In the rows, zero is written as 128.
Known rows, with every step that occurs
A > N > P > Z: [113 195  47 110 175 189 109 124 124 134 131 191 154 119 135 155 145 145
 131 187 169 139 175 132 128 103]
C > P > K: [112 175 120 111 171 162 138  89 155 167 103 124 163 135 139 113 152 131
 134 142 170 107 145  97  91 128]
P > A > N > Y > Z > K: [162 153 144 146 139 118 134 189 128 130 121 122 145 112 102 109  86 139
 114  88  97 168 145 135 132 151]
P > C > N > Y > Z: [128  73 115 157  85 113 124 102 128 113 111  47 131 147 143 144 125 111
 126  72  45 136  99 148 127 144]
Z > K > P > A > N: [113 166 143 119 170 117 127 172 120 140 131 194 116 105 123 178 125 148
 123 229 174 136 199  91 139 124]
C > N > P > Z > Y: [112 120 100  93 148 170 119  95 140 134 178 126 138 122  76 122 199 119
 128 151 139 189 114 124 114 117]
C > N > A: [169  74  88 146 119 157 126  90 132 168 145 143 108 121 110  80 131  87
 198 156  87 146  93 182 131 140]
N > Y > Z > K > P: [156 160 174 127 145  55 150 155 121 121 139 122  96 105 136  93  96 139
 118  75 172  99 121 148 147 122]
K > P: [118 129 149 109 140  74 139 111 115 123 140 152  89 119 154 121 130 139
 127 129 196  79 116 137 145 106]
C > N > Y > Z: [137  61 121 152 108 105 137 104 129 112 115  59 137 129 135 145 123 134
 125  74  43 139 100 156 134 154]
Y > Z: [123 108 128 148 108 129 132 124 119  86 132 111 152 138 130 134 121 157
 126  58  60 110 140 133 136 156]
C > P > A > N > Y: [127  77 130 153 138 120 124 125 135 172 105 145 136 115 141 188 156 114
 123 210 119 192 136 155 133 129]
P > Z > Y: [ 93  95 100 106 145 157 113 109 134 121 176 167 120 130  86 117 200 137
 118 145 112 159 134 135 112 116]
N > Y > Z: [133  71 136 162 112 106 136 119 121 109 124  96 137 134 141 146 129 143
 121  59  49 136 113 170 143 152]
Y > Z > K > P > C > N: [122 138  94 111  72 116 120 101 134 124 104  35 112 149 130  99 103  76
 131 123 138 108  93  88 104 111]
N > A: [166  87 111 161 125 162 122 113 120 165 157 194 107 129 118  83 139  99
 192 134  94 142 112 204 144 139]
A > N: [118 109  88 146 124 149 122 159 124 154 136 148 148  94 114 195 139 134
 119 238 141 161 173 123 146 128]
C > P > A > N > Y > Z: [133  95 152 173 127 112 133 131 133 114 114 113 156 123 140 181 140 145
 125 116  54 153 161 141 134 158]
Y > Z > K > P > C: [117 189 131 132  67 115 110 137 115 119 119  98  98 171 150  93 110  75
 121  88 168  91 120 115 116  97]
C > P: [144 123 121 147  94 148 130  92 156 136  98 118 197 129 136 108 150 111
 136 138 142 150 126 122 105 135]
C > N: [123  76  68 101 102 139 127  83 138 137 109  69 139 127 117 118 121 109
 135 159 120 139  80 106 116 128]
A > N > Y > Z: [133  78 132 174 119 109 134 143 122 122 129  97 142 113 133 183 132 144
 117 113  52 148 144 163 149 153]
P > Y: [114  64 142  98  90 185 123 105 139 104 146 126 121 140 125 118 135 139
 128 132 124  50  61  98 120 115]

Rows
[134 102 144 139 157  94 129 153 123 173 119 154 102 104 136 171 133 119
 119 197 146 177 133 159 146 121]
Z > K > P > A > N > Y
[126  98 162 160 143  87 138 139 119 112 128 123 119 120 146 186 133 153
 123 113  73 127 159 147 150 150]
K > P > A > N > Y > Z
[163 165 129 139 118 130 136 179 128 113 130 109 158 118  97  70  77 143
 117  52 106 143 132 130 128 151]
Y > Z > K
[ 95 111 124 100 158 122 120 109 131 117 183 170  96 120  98 117 200 141
 118 147 144 132 139 133 118 107]
K > P > Z > Y
[113 202 116  85 194 182 141  95 130 182 135 121 148 134 128 130 143 132
 138 130 208 134 118 112 124 122]
N > P > K
[151 179 170 122 144  65 150 159 120 109 142 130 103 106 131  87  90 147
 120  73 179  85 134 130 141 123]
Y > Z > K > P
[171 140 134 150 120 115 139 175 129 130 126  99 149 115 102  77  82 132
 113  52  99 162 113 156 134 148]
N > Y > Z > K
[115 170 154 128 170 112 131 176 120 125 133 184 120 105 124 183 123 158
 122 204 151 130 210  90 141 135]
Y > Z > K > P > A > N
[114 162 190  99 179  83 134 132 115 106 116 191  87 150 150 107 113 152
 131  93 148 105 140 111 128 130]
N > Y > Z > K > P > A
[171 144 132 158 124 116 139 192 130 138 129 101 151 100  97 104  84 134
 111  90 101 171 135 150 138 149]
A > N > Y > Z > K
[110 189  54  97 169 188 109 102 123 122 126 188 148 140 141 118 140 144
 135 132 164 126 143 142 122 103]
N > P > Z
[124  49  81 133  75 121 113  81 132 170  96  50 109 149 144 134 139  61
 128 151 108 171  46 160 119 110]
P > C > N > Y
[122 101 183 127 110 123 141 118 130  62 152 107 117 133 140 133 121 170
 126  59  92  24 113 104 133 138]
K > P > Y > Z
[119  67 123 144 145 119 121 132 122 172 115 154 114 117 139 193 150 119
 123 205 115 188 128 161 144 127]
P > A > N > Y
[109 179 187  93 177  93 132 135 115  94 120 197  95 154 143 101 110 160
 132  90 153  94 154  92 124 131]
Y > Z > K > P > A
[162 149 152 127 107 150 138 175 137 100 139 101 151 121  93  68  77 148
 116  51 104 101 109 109 122 145]
P > Y > Z > K
[140 191  69 108 151 156 116 168 130 126 119 177 137 123 108  53  87 142
 115 108 144 128 143 133 110 114]
P > Z > K
[112 141 126 137 145 155 122 141 138 141 109 181 165 117 127 191 152 138
 131 244 140 164 202  86 122 137]
C > P > A > N
[ 99 144 139 119 167 119 125 151 117 135 131 197 111 111 137 198 142 151
 126 239 165 128 198  94 142 123]
K > P > A > N
[ 93 154 115 125  64 122 102 104 112 129 116 114  88 179 166 117 137  68
 126 126 180  86 109 119 119  85]
K > P > C
[122 172 135 138  67 104 111 134 117 130 114  92  91 168 154 100 113  67
 120  90 161 104 107 133 119  95]
N > Y > Z > K > P > C
[105 171 150  85 164 173 121  97 116 129 119 189 147 167 136 132 143 133
 147 121 167 165 123  99 129 133]
N > P > A
[138 108 160 120 101 170 140 105 138  82 148  61 160 133 119 136 121 150
 135  62  87  80  89  95 128 147]
C > N > P > Y > Z
[135  82 158 116  79 186 128  91 164 107 127 108 163 134 129 110 148 128
 134 138 133  62  74  86  99 120]
C > P > Y
[157 165 171 136 150  56 152 171 123 129 142 124  99  89 131 118  96 142
 115 114 177 108 143 144 149 121]
A > N > Y > Z > K > P
[105 117  80 102  70 122 114  78 132 134 102  50 104 158 142 115 124  68
 135 156 154 105  80  93 105  99]
K > P > C > N
